Each row was made from one path, in order. Every step used is in the known rows, and no mark comes twice. Write each row's path.
Known rows:
Q, P: [ 7.4  5.1  8.1  2.8  4.7  2.8 -5.6 26.4 12.2  3.4 12.1 -1.6 12.4  5.5
 -7.6 -5.8 -7.0 -3.9  4.8 -9.3 -7.3 -1.1]
D, H, P, W, N: [ 34.8   2.8  10.6 -16.4  -5.8  28.0 -15.4  51.9 -18.8   0.0  -1.9   8.7
  17.1  -2.0  10.8  -8.5   0.8  23.7   3.3 -11.3 -10.3  18.2]
V, D, W, P, H, N: [ 11.2 -24.2  -1.5 -18.9   7.7  20.7 -12.0  11.3 -28.3  10.9 -20.6  20.9
 -21.5   2.5   0.1 -10.9  -4.5 -16.4  -6.2  -3.3  -8.9 -10.1]
Q, P, W, D, V: [ 21.2   0.1  24.7   1.2  -0.2  -7.3 -25.1  53.7   7.6   5.2  10.1   5.4
   6.7  -0.2 -11.7 -14.5 -15.7 -18.0 -15.5   0.2 -14.2  -7.1]
H, D, V: [ 16.2  -7.7   5.8   6.3   2.0  -8.1  -7.0  -1.7  -3.0  -2.9   8.7   3.7
   0.3  -2.9   0.2 -23.1 -16.5  30.3  -3.9  16.7   0.4  -9.6]
N, W, P, H: [ 38.3 -19.3  -4.1 -14.3 -10.9  21.2  -0.9  34.3 -15.2  -1.8  -4.7   2.2
 -19.3  12.6  11.0  10.1   0.5  -6.0 -33.3  16.8  14.2 -11.2]
F, P, H, N: [ 17.0  -9.6  23.8 -13.8 -17.4   0.7  -1.1  18.1 -21.6   4.9   1.1   6.2
  -3.1  11.3   1.9   7.2  -1.7   0.4  -0.9 -20.4   3.8  -3.9]
Q, P, H, N, W: [ 76.6  -9.3  -2.6 -11.2  -6.6  16.8 -19.7  30.2  -3.8   2.8   0.2   6.5
   4.7  12.0  -2.7   8.1  -6.7 -14.1  -1.3  -7.1   0.0  -4.7]
F, P, W: [ -4.8  -0.1  32.6 -26.5  -9.5   3.6   1.1  46.5  -3.7  -3.1   3.1  -2.2
  -4.3  11.7   3.8  -2.0   6.2  14.1  -1.2 -24.3 -11.5   4.1]
N, W, D: [ 47.5  -0.8  -8.8  -7.4  -2.3  17.3 -14.7   5.8 -11.5   0.5  16.2  -0.6
  -7.9  -1.9   4.5   1.8  -9.0   2.7 -33.3  28.5   4.2  -4.0]
P, H, D: [ 11.8  -2.1   7.4 -15.7  -2.1   4.5  -8.1  -2.2 -20.9  -2.8   4.9   4.2
   7.7   5.8  -1.1 -25.9  -6.4  -1.0  -7.3  -2.6  15.5 -10.0]
V, D, H, N, W: [ 41.5 -15.5 -22.7  -8.0  13.8  15.2 -18.6 -18.1  -9.6   3.2  -8.3  12.4
   9.6  -8.0   7.2   1.3 -10.3  33.7  11.1  -3.3  -8.1   5.7]
F, P: [ -9.6  -1.8  22.3 -11.3  -8.3   6.7   7.5  22.9  -5.8   1.0  15.1  -4.9
  -0.5   8.5   4.5   3.6  -1.8  24.8  -4.5  -7.1  -1.8  -0.1]
H, D: [ 14.4   2.5   0.8  -5.7   5.5   1.3  -2.1  -4.2  -8.9  -3.3   9.2   2.1
   3.9   2.2   1.3 -28.9  -8.2  21.7  -2.2   2.3   1.0  -4.5]
W, D, H, P: [  1.5   4.5  -0.3  -3.9  -3.2  21.3 -12.2  25.0 -30.2  15.3  20.2   4.9
   7.3  -4.1   1.9  -8.9 -18.1  28.1 -16.9  -0.7   0.4   1.7]
Q, P, W: [ 12.9   5.2  18.9 -12.6   4.0   1.5 -11.4  51.3  13.9  -0.8  -0.9   1.9
  10.1   9.2  -8.2 -11.6   2.2 -13.7   8.2 -27.4 -16.9   3.2]
P, W, D, V: [ 13.7  -5.1  16.5  -0.4  -4.8 -11.1 -20.2  28.8  -4.3   2.0  -1.3   7.1
  -6.2  -6.4  -4.4  -9.0  -8.4 -14.5 -18.7   8.9  -8.3  -6.0]
N, W, D, V: [ 49.5 -11.7  -4.2   2.9  -5.1  10.1 -18.4   7.7  -5.7   1.6  15.2   1.3
 -11.2  -6.1   2.7   8.5 -17.4  11.1 -34.0  43.8   4.5  -9.5]
Q, P, H: [  4.3   1.7  12.9  -9.3  -4.0   5.5 -10.4  28.9   0.8   3.4   7.2   0.1
  18.1   9.6 -10.0  -1.3  -6.2 -25.2  -0.7 -13.7   8.4  -6.2]
N, W, P: [ 39.2 -14.8  -9.5  -4.3  -2.7  19.2   5.8  32.3  -4.4  -1.6   0.4   0.6
 -23.2   9.0  12.5   5.3  -0.8  16.7 -28.1  21.4  -0.7  -5.8]
V, D: [-16.7  -3.4   3.9  -5.4  11.1   2.9  -4.9 -19.1   4.1  -1.3  -2.7   5.1
   9.8  -3.9  -3.9 -12.7   0.9   4.8   2.8   1.3  -6.6  -2.6]

Which path is each row?
[-11.5  -6.2  -3.7 -24.0  18.8  25.6 -13.6 -17.2  -5.7   4.7  -1.3   7.5
  -5.7  -7.2  -4.8  -6.7  -4.3   5.8   6.7   4.4  -9.3   0.6]  V, D, W
[ 17.8   8.1  22.9 -18.5  -9.1  13.1 -13.2  49.5 -16.5   6.6   6.4   5.3
  -8.3   5.5  -3.3 -20.1  -0.1   2.1 -22.3  -8.2 -14.9  -1.0]  H, P, W, D
[-13.0 -16.4  -3.1 -16.1  16.8  25.8  -2.5  13.1 -11.6   7.5  -6.1  11.2
 -22.9  -2.1   1.3 -13.8  -4.3   8.9 -11.4  11.6 -13.2  -6.2]  V, D, W, P
[ 75.2 -19.3  -4.3   0.9 -14.5   3.8 -27.6   5.4 -22.7   5.7  -1.3  11.1
 -11.4  -3.1   1.4  10.3 -18.1 -17.5 -28.4  29.5   8.2 -13.9]  P, H, N, W, D, V
[-16.3 -19.2   2.7 -26.6   9.5  29.0  -7.9  16.0 -22.7   7.0  -9.9  12.8
 -14.9   3.2   0.2  -8.2  -3.8 -10.2 -16.3   9.4   1.6 -10.7]  V, D, W, P, H
[ 15.0  -3.8  -0.9 -35.1   5.1  27.3 -17.0   1.3 -30.3   2.8   4.8   6.6
  -5.4   2.7  -1.4 -18.9 -13.0   1.7  -3.2   4.5  12.4  -6.4]  P, H, D, W
[ 37.8 -26.1 -21.6  -1.5  13.0  16.3  -8.2   9.9 -13.9   5.8 -12.7  16.1
  -6.3  -2.2  13.1  -4.7 -10.8  35.3  -6.7   1.6 -11.7  -0.4]  V, D, H, N, W, P
[  4.9   3.9  36.0 -22.9 -10.4   2.6  -8.7  48.7 -15.3   2.7  15.5   0.7
  -3.9   6.1   0.4  -9.3  -3.1   3.2 -23.3 -14.2  -9.2  -1.0]  F, P, W, D
[ 19.4  -0.4  -7.2 -25.7  12.1  25.0 -12.3  -0.2 -18.6   2.2   9.7   5.1
 -12.1  -1.3   0.8 -22.7 -13.5  23.7   2.4   9.6  -2.7  -1.4]  H, D, W
[ 53.8 -22.4 -25.8   2.9   2.0  15.4  -4.2  29.3 -19.3   7.4  -9.1  11.2
 -16.7   1.1  17.8   8.0 -12.2  30.9 -10.3   3.4  -5.4   1.6]  D, H, N, W, P
[  2.3 -16.0  -1.1 -21.2  -1.7  26.0  -3.8  35.9 -26.6   9.7  -8.0   7.7
 -26.6   6.6   4.0   3.7  -4.3 -17.4 -17.2   6.9   7.7  -8.9]  D, W, P, H
[ 26.3  -4.8  -0.1 -16.6  16.5  33.2 -19.5 -11.3  -9.7  -2.3   0.7  10.3
   6.4 -12.5   3.6  -8.2  -1.4  -0.3   1.0  26.1 -10.1   8.9]  V, D, W, N
[ 21.3 -17.8   2.9   5.1 -10.9  -3.3   1.3  26.1 -21.8   7.8 -18.8  14.1
 -15.6   8.8   4.3  -3.8   0.0 -24.1 -12.7  -7.4   1.3 -10.7]  W, P, H, N
[ 65.7  -9.8  14.8 -21.4 -20.1  18.4 -16.2  24.6 -34.1   6.3  15.9   6.1
  -9.3  10.1   5.9  10.5 -11.3  -0.3 -31.4   5.6   7.7  -7.9]  F, P, H, N, W, D
[ 59.9 -15.2  12.4 -25.6 -19.6  18.4  -7.1  22.7 -21.2   0.7   3.3   2.6
  -8.8  14.7   9.6  18.1  -2.0  13.9 -10.0  -5.3   5.5  -3.1]  F, P, H, N, W
[ 57.4   1.1  -3.4 -18.2   9.8  33.3 -18.0   2.8 -21.9  -4.1  13.6   8.5
   0.2  -6.0   8.7 -22.6 -10.9  16.3  -5.3  26.3  -3.1   6.4]  H, D, W, N
[  7.1   7.1   8.7 -11.7   9.3   7.7 -26.8  55.4  -7.7   9.7  13.0   5.7
  25.0  -1.8  -6.9 -14.7 -16.9  -7.6  -3.9 -25.0  -8.2   4.4]  Q, P, W, D, H
[ 33.2   2.6   5.2  -4.2   7.0  -1.5 -29.7  51.7 -14.0  13.5   4.1  15.6
  17.6  -2.8  -7.0 -16.0 -18.8 -12.6   4.5 -32.8 -18.4   4.9]  Q, P, W, D, H, N
[ -6.3   1.8  -9.1   2.3   4.5   3.5 -15.4   1.4 -22.3  10.2  14.7   5.2
  13.1  -9.8   1.3  -3.9 -19.3   7.0 -11.4   1.8   8.3   1.4]  W, D, H
[ 66.7 -20.6 -15.0   2.4  -2.6  11.3   1.2  27.9  -8.8   2.0 -12.3   9.6
 -28.9   7.3  13.5   3.3  -0.9  12.5 -19.3  11.6 -11.0  -4.4]  H, N, W, P
[ 19.5  -3.0  25.7  -8.0 -12.5   4.5 -17.8  51.4 -11.5   7.2   6.7   7.3
 -10.8   0.3  -4.5 -13.4  -7.7  10.7 -22.5   4.7 -14.6  -6.2]  H, P, W, D, V
[ 37.4  -3.5 -20.8  -9.5   3.6  21.6 -18.8   6.6 -20.5   5.3  17.2   2.3
   6.3  -7.7   8.1   8.9 -19.7  20.2 -23.7  17.2  11.1   2.6]  N, W, D, H
[ 20.7  -1.3  15.2 -20.7   5.2  29.6 -20.2  32.8 -14.4  -1.8  -4.5  13.4
  25.8  -6.7   7.1 -22.1   2.6  29.7   4.6 -10.8 -16.6  15.7]  V, D, H, P, W, N
[ 34.4   0.9  35.9 -19.7 -11.8  12.2  -5.0  49.7  -7.5  -9.7   5.5   1.4
   7.3   7.2  10.9  -2.8   9.0   7.7  -7.0  -5.3 -10.3  11.6]  F, P, W, N
[  0.2 -12.5  -6.4 -13.0   6.5  23.3   1.3  32.3 -15.2   8.1  -2.8   6.8
 -31.6   2.2   5.9   0.7  -6.1   5.4 -13.4  11.8  -6.2  -3.2]  D, W, P
[ 26.7  -9.1   1.1  -3.2  -9.5  -4.8  -9.0  -2.0 -17.0   4.7 -15.6  10.8
  -1.1   2.6  -1.4   2.5   0.4 -26.1   4.8 -12.3   4.5  -4.5]  P, H, N
[ 46.9   5.2  23.1 -13.9 -10.7  23.1 -10.6  52.0  -7.8  -5.7  -2.5   6.3
   4.3   3.4   7.0 -12.4  12.9   8.4  -6.5  -3.5 -16.9  11.6]  H, P, W, N
